What can hang from each mark:
X: A E
E: L M N V X
T: P
N: E
L: E
F: P
P: L T
A: X
G: S V
K: F

Each row was made from one small tree. The marks that hang from a mark follow it in brackets, in alphabetical order. Every link used is in the known rows. Write each row's tree.
Known rows:
T[P[L]]: [-0.330 -1.519 -0.621 0.145 1.126 2.359 -0.526 2.014 1.036 -0.453 -2.698 0.233 2.656 0.570 -0.070 -1.148 -0.857 1.267 -2.269 1.404 1.234 -0.390 1.356]
X[E[M]]: [-0.979 1.528 0.510 1.296 -1.323 -1.325 0.435 -1.490 0.840 -1.026 -0.559 -0.994 -2.520 1.103 1.146 0.860 -0.804 3.248 1.784 -1.172 -0.498 -1.925 -0.169]
F[P[L T]]: [-1.754 -2.863 -0.993 -0.466 1.329 1.324 -0.004 1.497 2.693 -1.143 -3.321 0.625 1.860 -2.060 2.757 -0.444 -0.221 2.369 -2.108 0.149 0.632 -0.402 0.163]
L[E]: [0.503 0.314 -1.110 0.231 0.177 0.710 0.796 -0.740 0.911 -1.242 -0.474 -1.066 -1.286 -0.339 0.403 -2.641 -0.433 0.539 2.030 0.773 -0.137 -0.827 1.013]
K[F]: [-1.301 1.379 0.553 -0.876 0.660 0.764 0.567 -0.920 -0.338 1.723 -0.016 0.017 -0.400 -0.293 0.763 -1.229 -0.274 -0.681 0.965 -0.184 0.010 0.213 -0.277]
A[X[E[L M N V]]]: [0.275 1.152 1.521 3.257 0.943 0.964 0.413 -1.489 3.444 2.388 -2.598 -1.310 -3.321 1.072 2.553 4.204 1.399 1.417 -0.480 -0.569 6.185 0.153 0.626]
X[A E[M N]]: [-0.906 1.488 2.214 3.843 -0.395 1.775 1.007 -2.022 4.912 1.578 -0.217 -0.769 -2.881 3.271 1.356 2.135 0.600 3.595 0.474 -2.110 -0.101 -4.217 0.171]
L[E[M N V X[A]]]: [-1.878 1.859 3.410 4.948 0.338 2.922 1.862 -3.204 6.596 4.273 -1.996 -2.986 -4.523 3.113 1.689 0.285 1.271 2.087 2.175 -0.671 3.768 -3.089 2.653]
E[M N V]: [-2.054 -0.981 1.596 1.654 -0.460 1.370 0.478 -0.983 0.461 3.372 -1.596 -2.146 -2.816 1.643 1.676 2.394 1.296 0.745 -0.764 -1.366 4.036 -0.262 2.602]
L[E[M V X[A]]]: [-0.863 3.210 3.001 2.975 0.405 1.496 1.711 -3.031 5.275 2.544 -2.116 -2.345 -3.549 1.458 1.687 -0.598 -0.173 2.658 3.370 -0.308 2.772 -2.647 1.258]
P[T]: [-2.295 -0.063 -1.391 0.524 0.109 0.312 1.492 -0.554 1.888 -1.460 -1.282 -0.354 -0.680 -0.205 2.181 -0.398 0.354 0.905 -0.429 -0.616 0.178 -0.874 -0.297]
G[V]: [0.606 -1.722 -0.051 -1.717 0.541 -0.418 -0.163 0.800 -0.688 0.241 0.328 0.064 -0.494 -1.427 0.895 1.044 0.383 -0.214 -0.015 -1.612 1.139 -0.500 -0.021]
E[L X]: [-0.906 1.209 1.149 2.179 1.219 0.060 0.274 -0.780 2.212 0.666 -0.494 0.445 -0.687 -0.046 -0.043 0.752 0.522 0.535 -0.214 0.496 2.198 0.644 0.152]
K[F[P[L[E[V]] T]]]: [-2.395 -1.172 -1.187 -1.925 2.738 3.605 1.195 -0.191 2.991 0.586 -5.372 -0.369 0.194 -3.151 5.329 -3.180 0.081 1.625 0.060 0.612 2.090 0.361 1.970]
N[E[L M V X[A]]]: [-0.512 3.035 2.664 3.587 2.354 1.366 0.810 -1.136 5.870 2.991 -1.382 -0.808 -1.473 1.737 1.794 2.290 -0.335 4.150 1.615 0.387 3.370 -1.036 -0.026]
L[E[M N X]]: [-3.055 0.616 1.620 5.356 -1.445 0.531 1.505 -2.696 3.991 1.954 -0.637 -3.740 -5.160 3.026 0.123 -1.293 0.416 1.804 2.850 -0.037 2.772 -2.729 2.554]
K[F[P[L[E] T]]]: [-2.470 -1.162 -1.625 -0.938 2.042 3.016 1.393 -0.072 3.373 -0.756 -3.871 -0.542 0.250 -2.695 3.946 -4.284 -0.802 2.146 0.896 0.695 0.374 -0.985 0.877]
E[L]: [0.578 -0.064 -0.582 -0.263 1.549 0.928 0.150 0.405 0.005 -0.571 -0.240 0.812 0.644 -1.245 0.674 0.601 0.137 0.542 -1.109 0.187 1.728 0.872 0.017]
T[P[L[E]]]: [0.141 -1.231 -1.779 0.416 1.318 3.105 0.245 1.191 2.108 -1.678 -3.103 -0.769 1.451 0.271 0.443 -3.898 -1.255 1.788 -0.206 2.158 1.147 -1.326 2.227]
X[A E[L M N]]: [-0.361 1.439 1.582 3.569 1.253 2.535 1.190 -1.629 5.012 1.024 -0.436 0.024 -2.250 1.937 1.975 2.746 0.682 4.040 -0.619 -1.908 1.717 -3.239 0.172]
P[L[E[M X[A]]]]: [-0.625 2.184 2.286 4.117 0.115 2.732 1.886 -0.671 7.038 1.822 -1.360 -2.643 -2.145 0.502 1.166 -1.765 -1.256 4.435 3.134 0.828 1.657 -3.112 1.442]
G[S V]: [-0.576 -2.875 0.574 -0.344 0.205 0.381 -1.273 2.352 -0.641 -0.365 0.431 -0.462 -1.672 -0.549 0.057 2.312 1.991 0.327 0.181 -2.088 0.341 0.129 1.630]
T[P]: [-0.795 -0.631 -0.587 -0.140 0.734 0.334 -0.691 -0.098 -0.321 -1.051 -1.714 0.383 1.379 2.047 -0.925 -1.201 -0.783 0.014 -1.257 0.472 0.662 -1.379 0.075]
K[F[P]]: [-1.069 -0.488 1.063 -2.008 1.488 -0.097 -0.948 -0.928 -0.872 1.345 -1.058 1.083 0.862 -0.809 0.505 -1.282 -0.803 -0.598 0.229 -0.228 -0.212 -0.245 -1.046]
X[A E[L M N V]]: [-0.265 1.411 2.132 2.672 1.844 3.240 1.110 -1.821 4.584 2.472 -2.128 0.125 -2.360 1.505 3.238 3.984 1.550 3.564 -1.477 -2.027 3.480 -1.926 1.377]
X[A E[L M]]: [0.660 2.580 1.254 1.563 1.165 1.255 1.105 -1.423 3.742 -0.594 -0.546 0.721 -1.324 0.358 1.988 1.783 -0.786 4.638 0.649 -1.501 0.676 -2.857 -1.108]
A[X[E]]: [1.659 2.113 0.460 1.812 -0.109 -1.375 -0.262 -0.939 2.978 -0.426 -0.830 -0.032 -1.213 0.695 0.179 1.260 0.027 0.152 1.312 0.733 0.265 -0.374 -1.965]

Write each row's tree:
[-1.419 2.778 3.640 3.695 -0.356 0.039 1.053 -2.047 4.729 2.525 0.028 -1.411 -2.290 2.387 -0.111 0.940 -0.689 2.546 2.159 -0.951 1.241 -3.144 -0.875]	E[M X[A]]
[-1.138 3.100 3.239 3.789 0.799 0.364 0.643 -1.447 5.935 3.602 -1.045 -1.543 -1.986 2.991 1.103 1.605 -0.493 3.555 2.786 0.300 1.719 -1.913 -0.111]	N[E[M V X[A]]]
[0.792 1.223 1.512 1.919 3.138 3.993 0.595 -1.235 5.047 2.124 -2.069 1.848 -0.737 0.945 2.817 3.645 2.643 1.892 -2.683 -1.271 2.129 -0.797 1.237]	X[A E[L N V]]
[-1.934 1.490 1.774 2.876 0.097 -0.662 0.713 -1.276 1.733 1.070 -0.455 -1.223 -2.316 0.486 0.236 1.032 -0.590 2.296 1.092 -0.215 3.595 -0.554 0.251]	E[L M X]
[-0.891 2.751 3.054 3.463 1.115 1.057 1.190 -1.596 4.630 1.926 -0.244 -0.561 -1.723 1.091 0.514 1.484 -0.636 3.142 0.993 -0.690 2.970 -2.180 -0.744]	E[L M X[A]]
[-0.812 1.283 3.405 3.772 3.056 3.704 0.636 -1.450 6.008 4.718 -1.772 0.659 -1.126 1.721 1.350 3.297 2.883 0.251 -2.347 -0.459 4.436 -0.080 1.669]	E[L N V X[A]]
[0.222 -1.273 -1.194 -0.478 1.983 3.801 0.145 1.074 1.678 -0.365 -4.725 -0.706 1.312 -0.127 1.726 -2.645 -0.360 1.285 -1.034 2.006 2.767 0.019 3.407]	T[P[L[E[V]]]]
[-2.373 0.315 1.080 2.654 0.382 2.134 0.644 -0.561 3.532 1.237 -4.840 -2.846 -1.531 1.525 1.301 -2.240 -1.054 3.033 1.193 1.611 4.687 -1.435 3.602]	T[P[L[E[M V X]]]]
[-1.464 -0.699 -2.697 1.067 0.674 3.036 2.327 0.722 4.213 -1.977 -2.680 -1.536 -0.655 -1.942 3.498 -3.030 -0.074 2.809 0.591 0.979 0.652 -0.764 1.963]	P[L[E] T]
[0.433 2.837 1.528 3.959 2.823 1.351 0.388 -0.390 6.695 1.336 0.307 0.773 0.401 1.655 0.028 0.747 -0.255 2.867 1.159 1.415 0.271 -1.228 -1.190]	N[E[L X[A]]]
[-5.054 -0.308 0.044 6.130 -0.855 2.876 2.936 -1.178 7.226 1.233 -2.809 -4.241 -4.522 1.401 3.056 -1.636 0.784 3.959 1.465 0.298 3.566 -2.573 3.461]	P[L[E[M N X]] T]
[-1.238 -2.554 -2.255 -0.074 1.432 2.174 0.805 0.830 3.712 -2.423 -3.753 -0.446 0.608 -2.380 3.281 -3.073 -0.548 2.962 -0.138 0.877 0.422 -1.176 1.142]	F[P[L[E] T]]
[-1.775 1.546 3.984 4.415 1.790 3.115 1.172 -2.054 5.624 4.947 -1.599 -0.936 -2.760 2.162 1.737 3.648 1.840 2.075 -1.088 -1.244 5.614 -1.407 1.819]	E[L M N V X[A]]
[-2.922 0.700 2.122 4.405 -0.626 1.183 1.329 -2.925 3.582 3.316 -2.260 -3.642 -5.218 2.561 1.458 -0.105 1.363 1.198 2.173 -0.140 4.479 -1.346 3.672]	L[E[M N V X]]
[-0.663 3.094 2.139 4.540 1.619 0.648 0.849 -0.960 6.206 1.586 0.305 -0.902 -1.237 2.252 0.422 0.976 -1.286 4.644 2.453 0.663 1.677 -2.413 -1.189]	N[E[L M X[A]]]
[-2.320 -2.224 -0.991 -0.435 0.831 2.106 1.160 -0.033 2.869 -0.814 -5.444 -2.046 -1.041 -2.369 5.031 -1.558 -0.812 4.210 0.389 -0.055 3.484 -1.103 2.344]	F[P[L[E[M V]] T]]
[-0.420 1.156 1.965 3.519 -0.578 -0.006 0.145 -1.784 3.396 2.928 -2.392 -2.093 -3.982 2.376 1.815 3.690 1.319 0.917 0.623 -0.712 4.347 -0.689 0.612]	A[X[E[M N V]]]
[1.707 2.409 0.544 0.989 2.294 1.892 0.580 -0.818 4.194 -0.987 -0.573 2.312 0.420 -0.069 1.561 1.540 0.286 2.849 -0.664 -0.675 -0.726 -1.640 -1.228]	X[A E[L]]
[-1.284 0.097 -0.082 2.860 0.981 2.186 0.289 0.145 4.364 -0.497 -3.265 -1.212 0.244 1.469 -0.348 -3.635 -0.775 1.716 0.605 2.621 1.662 -1.521 2.469]	T[P[L[E[X]]]]
[-3.920 -0.615 -0.599 5.518 0.283 3.579 2.489 -0.639 7.573 0.928 -2.881 -2.551 -2.887 0.857 2.694 -1.870 1.796 2.069 0.146 0.963 2.226 -1.451 3.369]	P[L[E[N X]] T]
[1.299 0.844 0.665 2.611 2.111 1.615 -0.068 -0.965 3.864 1.956 -2.583 0.451 -1.771 0.478 2.089 3.881 2.520 -0.318 -1.875 0.266 4.712 1.397 0.472]	A[X[E[L N V]]]
[0.144 1.221 2.106 2.182 1.508 3.020 0.372 -1.677 5.094 2.691 -1.808 1.013 -1.225 2.322 2.151 3.033 2.526 1.235 -1.577 -1.490 0.455 -1.636 1.196]	X[A E[N V]]
[-1.306 -1.560 0.195 2.159 -0.093 4.180 1.326 0.273 2.798 2.675 -2.963 -3.389 -2.713 -0.205 3.000 -0.252 0.862 2.519 0.323 0.276 4.541 -0.274 4.777]	P[L[E[M N V]]]
[-2.126 -3.738 -1.229 0.900 2.159 4.230 0.778 0.397 4.589 0.641 -5.410 -0.930 -0.398 -1.257 4.528 -1.006 1.791 1.912 -2.181 0.428 3.154 -0.279 3.611]	F[P[L[E[N V]] T]]
[-1.420 0.172 0.877 2.069 0.775 1.635 0.629 -1.587 1.617 1.416 -2.352 -0.542 -3.017 0.889 3.068 3.468 1.626 2.760 -1.376 -1.630 4.048 -0.182 2.386]	X[E[L M N V]]
[1.844 2.424 1.026 0.022 3.082 2.625 0.431 -1.034 3.770 0.360 -2.194 2.469 0.220 -0.621 2.942 2.736 1.102 2.363 -1.415 -0.928 1.084 -0.285 -0.133]	X[A E[L V]]
[-0.232 0.424 -0.781 1.572 0.852 -0.079 0.397 0.551 1.150 -0.585 0.285 -1.148 -0.697 0.388 0.907 0.426 -1.661 3.793 1.630 0.662 1.757 -0.444 -0.269]	N[E[L M]]
[-2.473 0.338 0.477 3.584 -0.221 1.418 0.802 -0.467 3.814 -0.178 -3.332 -2.990 -1.466 1.959 0.066 -3.315 -1.936 3.567 1.980 1.805 2.975 -2.650 2.579]	T[P[L[E[M X]]]]
[-1.636 -0.693 -0.100 2.865 -1.044 1.561 1.476 -1.581 1.854 0.686 -0.485 -3.432 -3.914 1.752 0.895 -1.456 0.047 1.806 1.945 -0.449 2.212 -2.516 2.431]	L[E[M N]]
[-2.256 1.908 1.468 4.135 -1.004 -2.068 0.240 -0.985 3.421 1.205 0.229 -2.456 -2.570 2.923 -0.467 -0.002 -1.269 3.288 3.728 0.955 0.534 -1.466 -0.199]	N[E[M X]]
[-3.368 0.345 3.294 4.142 -0.776 0.442 0.548 -2.118 2.692 4.619 -1.793 -2.581 -4.017 2.825 0.851 2.493 1.736 0.693 0.122 -0.946 4.600 -0.497 2.626]	E[M N V X]
[-2.054 -2.204 -0.193 2.110 0.743 4.544 0.732 0.314 2.542 1.688 -4.640 -3.054 -1.301 1.926 2.079 -1.462 0.099 2.468 -0.983 0.780 5.218 -1.662 4.936]	T[P[L[E[M N V]]]]
[-0.886 -1.076 -1.113 1.106 0.136 2.435 0.830 0.642 1.657 -1.491 -3.060 -2.547 -0.255 0.813 0.826 -3.615 -2.322 3.505 1.042 1.306 2.462 -2.487 2.408]	T[P[L[E[M]]]]
